Known rows, with every way that one mark hangs from another
kipok{riri supan}: [ 0.90  0.59 -2.19 -2.51  1.04  2.04  0.45  3.96  1.17 -1.24 -3.97 -1.63
 -3.10  1.72 -0.67  0.80 -1.82 -3.21 -0.23  0.36  1.78]
zazar{deto{riri{mupu} supan}}: [-1.24 -0.05  2.55  0.37 -2.99 -0.08  1.37 -1.81  0.80 -0.97 -1.08  0.83
 -0.61 -0.84  1.34 -0.38  0.95  4.19  0.81 -2.70 -0.98]
mupu{zazar{kipok}}: [-0.49  0.43 -1.87  2.18  0.64  0.33 -2.92 -0.45 -0.68  0.60  3.31  0.83
  2.56  0.51 -0.33 -0.51 -1.36 -1.46 -0.89  1.66  0.09]
kipok{riri{mupu} supan}: [ 0.33 -0.68 -1.10 -2.51 -1.35  0.25  1.52  2.51  1.01 -2.46 -3.84 -1.58
 -3.26  2.48 -0.59  0.48  0.48 -2.96 -1.42 -2.32  1.52]
mupu{zazar}: [-1.38  1.09 -0.12  1.96  0.47  2.53 -3.58  1.50  0.72  0.13  1.88  1.38
  1.48  0.51  1.23  0.57 -1.62 -0.97 -0.43 -0.04  1.22]
kipok{riri{mupu{zazar}} supan}: [-0.12 -0.29  0.50 -0.74  0.28  0.07 -1.25  1.99 -0.07 -2.85 -0.80 -1.08
 -2.70  3.72 -0.96  0.11  0.90 -3.69 -2.17 -3.89  1.71]
zazar{deto kipok{riri{mupu} supan}}: [-1.15 -1.77 -2.00 -2.39 -1.03 -0.83  1.89  1.56  0.71 -0.87 -3.75 -1.75
 -1.73  1.58 -0.32 -1.19  2.97 -1.52 -1.70 -1.36  0.00]
kipok{riri{mupu}}: [-1.05 -0.58 -0.42  0.05 -2.29  1.46  1.59  0.84 -0.43 -1.03 -3.02  1.10
 -1.97  1.00 -0.28  1.14  0.38 -0.48 -2.06 -2.95  1.18]
riri{mupu}: [-2.05 -0.57 -0.81  0.72 -3.17  0.58  0.05  0.47  1.13 -0.42 -1.02  0.54
  0.13  0.11  1.55  0.62 -0.09  0.06 -0.91 -1.59  1.38]
supan{kipok{riri}}: [ 0.45  1.47 -1.43 -2.20  0.74  0.71  2.11  0.96 -1.79  2.68 -1.71  1.39
 -1.19 -1.25  0.56  0.69 -1.22 -0.08 -0.46  1.67  1.00]
zazar{deto kipok{supan}}: [-0.92 -0.94 -3.07 -2.02  0.09  0.10 -0.64  2.45  2.49  1.01 -1.64 -1.97
  0.85 -0.01  1.91 -1.50  0.13 -0.58  1.02  2.35  0.21]
zazar{kipok}: [-0.54  0.12 -3.96  0.41 -0.69  0.54 -0.27  0.18  0.34  1.21 -0.14  0.10
  1.65 -0.40  0.29  0.06 -1.92 -0.34 -0.26  2.86  0.14]
supan{kipok{riri{mupu{zazar{deto}}}}}: [-2.30 -0.30  2.96 -0.17 -0.47 -0.05 -0.02 -0.48 -1.66  2.22  0.09  2.50
 -0.64  0.12  1.81 -0.81  3.32  1.08 -2.65 -2.75  0.68]
deto{supan zazar}: [ 2.47  1.69  0.08  1.51  0.37  0.03 -0.80 -0.43  1.17  0.24 -0.33  0.25
  0.10 -0.52  0.16 -0.33 -2.68  0.28  3.93  1.53 -1.06]
zazar{kipok{supan}}: [ 0.46  0.30 -4.26 -2.12  0.44 -0.79 -0.30  1.99  1.12 -0.06 -0.71 -2.45
  0.50  1.28 -0.15 -0.87 -1.83 -2.20  0.61  3.34  0.66]
zazar{kipok{riri}}: [ 0.41 -0.13 -3.25 -0.13  0.24  1.40  1.31  0.37 -1.23  0.85 -1.96  0.51
 -0.24 -0.05 -1.70  0.69 -1.18 -1.45 -1.44  1.20 -0.26]
berato{deto{zazar{kipok}} vemepir}: [ 1.08 -1.77  2.02  0.68  0.75 -1.96  1.33 -1.14  0.70 -1.32  3.17 -2.66
  2.14 -3.56 -0.85  2.64  0.59  0.44  2.61  2.32 -0.59]
deto{supan}: [ 0.66  1.05 -1.88  1.84 -0.44  1.34 -1.35  0.04  1.88  0.91 -1.96  0.21
  0.78 -0.53  0.49  0.92 -2.77  0.64  2.29  2.74 -0.32]
berato{deto{riri}}: [-0.46 -1.46  2.59 -0.73 -0.83  1.60  0.38  0.20  1.56 -1.59  1.94  0.26
 -0.96 -1.34  1.82  1.96 -2.80  2.90  0.88  0.20  1.47]
kipok{riri{mupu{zazar{deto}}} supan}: [-1.86 -1.03  2.15 -0.90  0.14  0.78 -1.67  2.88  0.79 -1.70 -1.85 -0.36
 -2.37  2.58  0.69 -0.72  3.16 -1.98 -2.01 -4.09  1.38]

Rows
[-1.64 -0.79 -0.01  1.03  1.63  2.22 -1.69  0.59 -1.23  1.29 -0.06  1.77
  0.92  0.22 -0.36 -0.93  1.43 -0.64 -2.21 -0.40 -0.53] -> mupu{zazar{deto kipok{riri}}}
[-0.38  0.75  1.36 -0.26  0.15 -1.26  0.28 -0.92 -2.83  1.22  0.87  1.78
 -0.89  0.73  0.31  0.14  1.49 -0.42 -2.77 -2.47  1.30] -> supan{kipok{riri{mupu{zazar}}}}
[-1.63 -0.43 -0.92 -0.35  1.59  0.26 -3.40  2.05  1.52  0.72  1.20 -1.17
  1.39  1.31  1.20 -1.87  1.04 -1.39 -0.09  1.32  0.22] -> mupu{zazar{deto kipok{supan}}}
[-0.16 -1.06 -2.20  0.31 -1.90 -0.47  2.57 -1.16 -1.65 -0.45 -2.05  0.49
 -0.99  0.93 -1.77  0.46  0.71 -0.96 -3.07 -1.71  0.09] -> zazar{kipok{riri{mupu}}}
[ 2.06 -0.44 -0.37 -0.26 -0.90 -1.90  3.10 -1.54 -2.69 -1.20  0.10  0.28
 -1.53  0.62 -2.37 -0.79  0.91 -1.39 -1.22 -2.96 -0.78] -> deto{zazar{kipok{riri{mupu}}}}
[-0.09  0.09 -0.25 -1.62 -1.31 -1.15  2.87 -0.35 -2.06  1.43 -1.91  1.15
 -1.60 -0.25  0.71  0.58  0.73  0.17 -1.52 -1.22  1.16] -> supan{kipok{riri{mupu}}}
[ 0.58  0.12 -2.65  0.04  1.81 -0.75 -3.43  1.39  0.52 -0.29  2.31 -1.93
  1.40  2.49 -0.45 -1.31 -0.92 -3.37 -0.46  2.18  0.78] -> mupu{zazar{kipok{supan}}}
[ 0.79  1.06  2.98  2.39 -1.31 -1.28 -0.96 -3.00 -0.85 -2.22  3.15  1.23
 -0.39  1.30 -0.75  0.17 -0.36  1.23 -0.50 -3.67 -0.41] -> deto{riri{mupu{zazar}} supan}
[-0.10  0.40 -1.39  1.50  1.74  1.23 -1.41 -0.24 -2.33  0.30  1.13  1.12
  0.42  1.06 -1.79 -0.03 -0.66 -2.28 -2.25  0.21 -0.21] -> mupu{zazar{kipok{riri}}}
[ 1.51  0.61  0.97  2.16 -1.29 -3.29 -0.03 -4.71 -2.06 -1.32  3.85  0.60
  0.89  1.19 -2.21 -0.95 -0.48  1.13 -0.85 -1.87 -1.52] -> deto{riri{mupu{zazar{kipok}}} supan}
[-0.40 -0.69 -2.40  1.59 -0.58  0.46 -0.88 -0.87  1.77  2.84 -2.18  0.37
  2.54 -1.54  0.81 -0.85 -0.47  2.28  2.21  4.04 -1.99] -> zazar{deto{supan} kipok}
[-1.20  0.54  1.26  3.32  0.38  2.13 -4.44  0.48  1.97  1.56 -0.62  1.56
  2.10 -0.47  2.11 -0.41  0.00  1.87  1.57  0.96 -0.75] -> mupu{zazar{deto{supan}}}
[-1.78 -1.66 -0.33  0.20 -0.45 -1.63 -2.37  0.69  1.15 -0.49  1.17 -1.75
  1.07  1.99  1.19 -2.42  2.73 -1.28 -1.14 -1.26  0.56] -> riri{mupu{zazar{deto kipok{supan}}}}
[ 0.33 -0.78 -1.98  0.99  0.27  0.98  0.66 -0.65  0.11  1.90 -4.27  0.67
  0.38 -0.78 -1.29 -0.49  0.14  1.41  0.92  2.49 -2.37] -> zazar{deto{supan} kipok{riri}}
[ 2.68  1.71  0.28 -1.49  0.58 -1.34  2.73 -1.75 -2.16 -1.17  4.80  0.67
 -0.47 -1.17 -1.03 -1.49 -2.09  0.23  1.00 -0.67 -0.98] -> deto{riri zazar{kipok}}
[ 0.46 -1.19  6.76 -0.63 -1.53 -2.65  3.86 -1.90  0.30 -4.97  4.47 -2.07
 -1.22 -2.87 -0.63  2.86  2.16  1.66  1.27 -3.86  0.32] -> berato{deto{riri{mupu} zazar} vemepir}
[-0.40  0.85  1.52 -0.27 -0.42  1.77  0.65 -0.65  1.41  0.23 -0.85  1.31
 -0.47 -1.63  1.27 -0.31 -1.09  3.58  2.14  0.28 -0.81] -> zazar{deto{riri supan}}
[ 0.27  0.57  1.69  1.49  1.11 -0.15 -1.33 -3.15 -1.23  0.82  3.18  1.05
  1.75 -0.55 -0.37 -1.70 -0.29  2.71  0.64  0.45 -2.08] -> mupu{zazar{deto{riri supan} kipok}}
[-0.77 -0.72 -0.69 -1.48  2.41  0.95 -1.56  2.28 -0.09  0.15 -0.52 -0.87
 -0.63  1.90 -0.69 -1.68  1.23 -2.20 -1.37 -0.09  0.06] -> mupu{zazar{deto kipok{riri supan}}}
[ 0.35  2.00  3.56 -0.56  1.54 -0.67 -0.80 -2.28 -1.41  2.71  3.21  2.21
  0.91 -1.52  2.11 -1.27  0.02  3.80  1.58  1.04 -1.14] -> mupu{zazar{deto{riri supan{kipok}}}}
[ 0.60  1.73  1.43 -1.96 -0.28 -0.74  1.97 -1.86 -0.62  2.96  0.33  1.69
  0.00 -2.76  2.37 -1.03 -0.95  4.72  2.35  2.16 -0.98] -> zazar{deto{riri supan{kipok}}}
[ 0.44 -0.46  3.91  0.58  0.84 -0.19  0.76  0.57  2.27 -2.15  2.03 -2.09
  0.78 -3.68  0.41  3.18  0.52  0.36  3.27  0.98  0.48] -> berato{deto{zazar} vemepir}
[ 3.08 -0.39 -1.28 -2.54  0.23 -3.11  2.89  0.24 -1.21 -2.41 -0.45 -2.08
 -2.75  2.26 -2.67 -1.45  0.85 -3.57 -0.43 -2.36 -0.16] -> deto{zazar{kipok{riri{mupu} supan}}}
[ 1.44 -0.19  2.62 -0.59  1.33 -1.88  2.70 -1.41  0.01  1.27 -1.95 -1.84
  0.22 -3.57 -0.89  4.34  0.63  2.17  2.36  4.13 -0.54] -> berato{deto{supan{kipok{riri}}} vemepir}
[-2.51 -0.58 -0.64  1.84  0.77  1.35 -3.08  0.32  0.15  1.82  1.98  1.28
  2.84 -0.43  1.86 -1.54  0.92  0.52 -0.84  0.96 -0.07] -> mupu{zazar{deto kipok}}
[ 0.12 -0.90  1.99  2.18 -0.15 -0.13 -0.50 -0.55  3.30 -0.93 -1.25 -2.92
  1.83 -2.85  0.04  4.47 -0.41  1.86  3.66  3.88 -0.46] -> berato{deto{supan} vemepir}
[ 2.18  0.40 -1.56 -0.85  1.49 -0.18  2.11  0.07 -2.02 -0.14  0.19  0.80
 -0.89 -0.24 -2.36 -0.70 -1.12 -1.82  0.27  0.05 -0.98] -> deto{zazar{kipok{riri}}}
